Each row was made from one path, in order. Every step used is in the known rows, and no mark comes twice. Write each row's path.
Known rows:
zefu -> zanis -> lamuku -> tusa: [ 18  25 -20  19  -8   5  -9 -16 -14  16 -44  -9  -8  48   1   8 -30 -44
  37  10  -8   9   5 -11  45  -4   8 -48]
zozibub -> tusa -> lamuku: [-10 -14   6   4 -20  27  -6  -8  -9   4 -66  -7   9 -28  13 -29 -21   7
 -23  33  26  21 -31   9  -4  -5 -10  -4]
zozibub -> mufak -> lamikov -> tusa: [-22 -28   8 -48  -3  34   3  11   4 -27  -7   4 -11  -7  16   6  16  35
 -17   9  -7   1  25  17   1  -2 -24  45]
mufak -> lamikov -> tusa -> lamuku -> zanis -> zefu: [  7 -14  29 -26  26 -13  -2  19  20 -19  26 -25  10 -11  -8 -18  32  35
 -20 -18   4  16 -15  39  -3   4 -34  28]
lamikov -> tusa: [  9 -34   2  32  21   0   4   8  25 -14  15   7   4 -11   8  18  -3 -32
 -11 -10 -19   4 -13  15  15   8  18 -10]
muteg -> tusa -> lamuku: [  0 -11  14  -4 -15  40  18   2  15 -13 -49  -6   3 -26  15 -13  -3   6
 -26  13  31  38 -30   2   9   3   3 -18]
zozibub -> mufak -> lamikov: [-58 -15  -4 -49 -16  37 -10  -5 -19 -13 -24   1 -22  -9  22   2   8  16
 -11   8  -1  -2  36  13 -22  -4  -9  33]
ribip -> lamuku: [ -4 -13 -10   6 -36  -7 -21  31 -12  11  -6   9 -11  -2  18 -11 -39 -41
  -3 -23  -4 -39  22  12 -40  -8  38 -24]
zefu -> zanis -> lamuku -> tusa -> lamikov: [ 22  37 -10   2  13  20   2  -8  -6  14 -18 -17  -6  42   4  10 -21 -41
  35   5   1  12  15 -18  53  -4  -4 -33]
zefu -> tusa -> lamikov -> mufak -> zozibub: [  3  -6  -4 -49  45  26   0   4  -1  -8  25  39  30  12  23  23  31   9
   6   3   6   0  30 -57  -6   6 -26  18]
ribip -> lamuku -> tusa: [ 18 -12  15 -32 -39 -28  13  17   0  -1  -5   1 -14   7   4  -5 -43 -24
 -14 -21  -5 -32  27  14 -24 -20  43 -31]
zefu -> zanis -> lamuku -> tusa -> lamikov -> mufak: [ 28  29 -12 -12  15  12  15   3  -2  -3  -4  -7  -2  44  -9  14  -9 -21
  44  -3 -11  12  16 -37  61   3 -18  -9]
lamikov -> tusa -> zefu -> zanis -> lamuku: [ 54  23   4  55  13   3  10   9  28  -4   2 -12  -8  31   0  15 -16 -17
  29   6  -6   0 -23  27  74   3 -10 -12]
lamuku -> zanis -> zefu: [-35   1 -14  45   0 -50 -17 -30   0  23  13 -10 -13 -26 -43   1   4  -1
  -7  -3 -19  -7  -9  26 -39   7  29 -17]
tusa -> zefu: [-27  32   5  42 -10  -2   9 -26   2   7  -6 -18 -34  -9  11  13 -25 -47
  11  -8   3 -12  -5  39  11  -1  37 -23]
mufak -> zozibub -> tusa -> lamuku: [ -7 -13   7   0 -39  28   2   2 -26  13 -12 -11  -1   6  34 -33  27  -1
 -14  21  15  25 -22 -27  -1  -4 -11  21]
tusa -> lamuku -> zanis: [-11  22  -7  46  12 -22  -5 -20  -5  -1 -14  -9  -9 -27 -10 -30  10 -39
   3  -7  11  14 -29  37 -33  19   0 -21]
zozibub -> tusa -> lamuku -> zanis -> zefu: [ -3  -5   7  14 -18 -10  -8 -17  -2  13 -49 -14  10 -36 -26 -37  -9  46
 -25  38  21  20 -39  20 -15  -4 -16   5]
ribip -> lamuku -> zanis -> zefu -> tusa -> muteg: [ 30  -6 -22  -1 -16 -41 -41  28  -8  17  26  13  20  -2 -26 -21  -5  31
 -14 -10   4 -36  10  -1 -53  -4   5 -18]
muteg -> tusa: [-13 -22  -3  -5 -21  43   8 -12  19   5 -28  -3  -1 -19   6  13  -6  -5
 -24  14   6  23  -6  -9  12  -3  37 -19]
lamuku -> zanis: [-21  13 -30  48   2 -25 -17 -41   4  23  14  -8 -17 -21 -34   0  13 -53
   9  -5 -23  -4   0  29 -31  15  41 -21]
mufak -> zozibub -> tusa -> zefu -> zanis: [ 11  22  -2   4 -48  27   1  -3 -13  36   4 -30 -28  42  14 -10  16  -2
  10  32   0  11   5 -24  49  -7   1  11]
lamikov -> mufak: [-37 -29 -19   2   4  -6   7   3  -4 -24   8  23  -4  -8  -9  22   2 -22
  14 -30 -34  -2   6 -28  -7  20  14  18]
ribip -> lamuku -> zanis -> zefu -> tusa -> lamikov -> mufak: [ 31   1  -3 -29   2 -43 -11  35  10   4  35  22  13  -6 -36  -8  -6  49
  -2 -11  -2 -42  26  -5 -43  -2 -10  15]
lamuku -> zanis -> zefu -> tusa: [-17   1 -17  24  15 -47 -29 -38   1  25 -13  16  12 -15 -39   5   1  26
  -9  20  -5  -9  -3  17 -45   2  14 -30]
zanis -> lamuku: [-26  -3 -21  61 -14  20 -17 -27 -35   8 -39  17  19  -9  30   0 -21 -58
  25  -8  -2  -3 -32   5 -22  -8  22 -10]
zanis -> zefu: [-64 -26   4  28  -3 -23 -14  -5 -16   8 -18   0  -9 -20   3  12 -26   3
 -22 -10  -5  -5  -5   4 -31  -5  26 -25]

Which path is each row?
[-22  -1   4 -27  28  27  30  24  -1 -15  86  -1  -8  -3  15  16  49 -25
  12 -36 -14   7  26 -55  10  16 -11  56]	tusa -> lamikov -> mufak -> zozibub
[  3  15  17   4   8  15  30 -29 -12  -6  -2  -2  19 -10  21   8 -12 -38
  13  -8  11   7 -15  -2   6 -20  15   1]	zanis -> lamuku -> tusa -> lamikov
[  1  23 -40  49  -5  23 -36  -6 -25  25 -46  -3  -4  42  12   3 -27 -58
  45   7  -9   2   1 -12  31   5   3 -42]	zefu -> zanis -> lamuku
[ 12  14 -13  10  32 -13 -30 -31  -5   4 -56  33  29  -6   4 -14   0  -1
  -1  26  27   6 -13  16 -41   8 -17 -43]	zefu -> tusa -> lamuku -> zanis
[  9  -4  -8  20  -9   8   8 -24 -30 -11   1   0  31   1  17   0   0 -35
   9 -21   1  16 -35 -19   1 -12  18  -9]	zanis -> lamuku -> tusa -> muteg
[ 44  19   6  38  19  -4  11  15  39  -4  14 -19 -25  28  -7  21 -14 -20
  16   2 -10  -1  -4  29  75  10  -1 -22]	lamikov -> tusa -> zefu -> zanis
[  0 -22   4 -14 -26 -23  22  14 -10 -14  26   7   3   1 -27 -18  47  64
   1   1 -19  17 -24 -48  -1  13 -36  65]	lamikov -> mufak -> zozibub -> tusa -> lamuku -> zanis -> zefu
[ -6  -3  12 -29   9  65  24   2  31   3  14 -17   1 -31  10  15   8  -5
 -26   9  19  29   9 -18  25  -3  19   4]	muteg -> tusa -> lamikov
[ -2 -18 -37  -5  31  24 -48  -8 -22   5  -7  32  46   7  24  12   9 -15
 -13   3  13   8   5 -37 -25   7   2 -42]	zefu -> tusa -> muteg
[  4  -2  -9  18 -34 -52 -22  21  -3  21  16   0 -13 -12 -30 -20 -23   8
  -8 -15 -10 -43  10  25 -54  -7  27 -14]	ribip -> lamuku -> zanis -> zefu
[ 23   5  28 -52 -13 -10  26  28  11  -3  29 -10 -14  -2   7  -3 -30 -22
 -16 -26   7 -27  40   7 -13 -20  28 -12]	ribip -> lamuku -> tusa -> lamikov
[ 32  18  14 -13   9  24  -3  14  18  -5  15 -30   0  34  12   4   9  -2
  23 -10  -1   4  -1  32  56  -6 -23  20]	mufak -> lamikov -> tusa -> zefu -> zanis -> lamuku
[ 28 -14  20  43  30 -38  12  13  29 -23  14  -4   9 -23 -20 -14  13  21
 -17  -4   2  14 -45  36   2  14 -23   0]	lamikov -> tusa -> lamuku -> zanis -> zefu
[-12  -5  18 -42  -6  28  16   6  11 -28   0  -6 -22  -4  13   8  13  41
 -11  11   1  -4  20  34  18  -5 -26  49]	zozibub -> mufak -> lamikov -> tusa -> zefu
[  0  -8  12 -39   5  15   9   9  10 -32  -2  -2 -11 -14  -2 -16  32  48
 -13  12   5   8   6  35  -5   7 -45  51]	zozibub -> mufak -> lamikov -> tusa -> lamuku -> zanis
[ 10  61 -15  57 -13  11  -7 -16  -9  21 -31 -22 -28  36   7   6 -35 -43
  48   7   4  -7  -8  23  53  -1   7 -33]	tusa -> zefu -> zanis -> lamuku
[-29 -22  12 -33  44  -9  -7   7  -1  -7  -4  32  28 -12   0  25  -8  59
 -18   5  11  -7  15 -34 -22  -4 -22   2]	zanis -> zefu -> tusa -> lamikov -> mufak
[  3   9   9 -46  -2  31   6  18  15 -20  -6 -15 -32  23   5   8   8  43
   2  19  -2  -1  33  24  45   0 -38  36]	zozibub -> mufak -> lamikov -> tusa -> zefu -> zanis
[-23  13   7  44  10 -42  -4 -12  -8  -1 -17 -11  -6 -32 -19 -30   4   3
  -9  -6  13  13 -35  34 -39  13 -10 -17]	tusa -> lamuku -> zanis -> zefu
[ 19  -2 -11   2 -22 -50 -33  16  -2  22  -6  21   7  -3 -26 -17 -25  27
 -10   2   0 -45  16  18 -58 -11  16 -25]	ribip -> lamuku -> zanis -> zefu -> tusa
[ -3  -7  -7 -45  57  24  -6  -2   7 -11   1  42  34  -2  14  28   7   7
   3   7   9  -3  29 -38 -11   7 -19   3]	zefu -> tusa -> lamikov -> mufak
[ -2   0   4  24 -17  -2  18 -40 -22  -4 -38   8  17  -1  18   6 -25 -40
  14  -5  -3   4 -27   6  -4 -20  29 -18]	zanis -> lamuku -> tusa
[ 29  -5  26 -67  -8 -18  37  39  16 -21  42   1  -9   3  -5   2 -20  -1
  -7 -35  -5 -28  41 -12  -6 -12  15  12]	ribip -> lamuku -> tusa -> lamikov -> mufak
[ 31  17  29 -25 -44 -35  29  13  10  -3   2 -12 -28  11   1  -3 -48 -14
  -6 -19   4 -38  22  33  -3 -23  41 -27]	ribip -> lamuku -> tusa -> zefu
[-30 -20  15   3  21 -23 -24  -4 -20  -1 -65  28  28 -11  18  -3 -29  46
 -28  17  31   2 -18   1 -41  -7 -21 -41]	zanis -> zefu -> tusa -> lamuku
[-29  -2   0 -22  45  24  24  15  11 -21  57   2  -4 -21   1  22  18 -27
  10 -34 -11   3  25 -32   5  17  -4  38]	tusa -> lamikov -> mufak
[ 38  -7   9  46  31 -23  12   6  32 -22  15  -3   7 -21 -13 -15  19 -14
  -7  -6  -1  16 -41  38   7  20 -16  -2]	lamikov -> tusa -> lamuku -> zanis
[-28 -33 -12  -1  23 -10 -41   3 -24   5 -12  23  38  -5   8  13  -5  42
 -30   2  13   3  -5 -31 -34  -3  -5 -34]	zanis -> zefu -> tusa -> muteg
[ -1   6  -6 -10  26 -38  -3 -12   4   9  51  15  14  -2 -38   6  45  51
   1   5  -9  -4   8 -26 -26  10 -19  25]	lamuku -> zanis -> zefu -> tusa -> lamikov -> mufak -> zozibub
[-10  -6   6 -20 -21  48   9   3 -14  25  38 -19  -3   1  29  -9  38 -11
 -13  17   6  17   9 -41  10  -8   2  39]	mufak -> zozibub -> tusa -> lamikov
[ -6   4  -8  -6  38 -40  -8 -19  12   6  27  18  16 -19 -49  14  22  49
  -2   7  -8  -6   7  -8 -30   9 -12   9]	lamuku -> zanis -> zefu -> tusa -> lamikov -> mufak
[ 14   1 -10 -20 -32   9  20  16  -3  -2  23  -4 -20  42 -12   5  27  26
  26   6 -26   8   8 -56  55  12 -21  45]	lamikov -> mufak -> zozibub -> tusa -> zefu -> zanis
[ 21  28  -5  20 -54  33   1  -8 -23  34  -8 -22 -12  43  22 -16  13  -1
  24  35   6   9 -15 -25  48 -13  -8  19]	mufak -> zozibub -> tusa -> zefu -> zanis -> lamuku
[ -2 -13   0 -16 -35   5  29   7  -6 -10  29   4 -10  16  -3   5  31  25
  13   0 -23   4  -6 -46  28   6 -10  60]	lamikov -> mufak -> zozibub -> tusa -> zefu
[  6   0  27 -26  12  15   7  10  27 -13  33 -30  -8   5  12  10  15  -4
  -4 -21  -3   2   5  43  29  -4  -2  24]	mufak -> lamikov -> tusa -> zefu
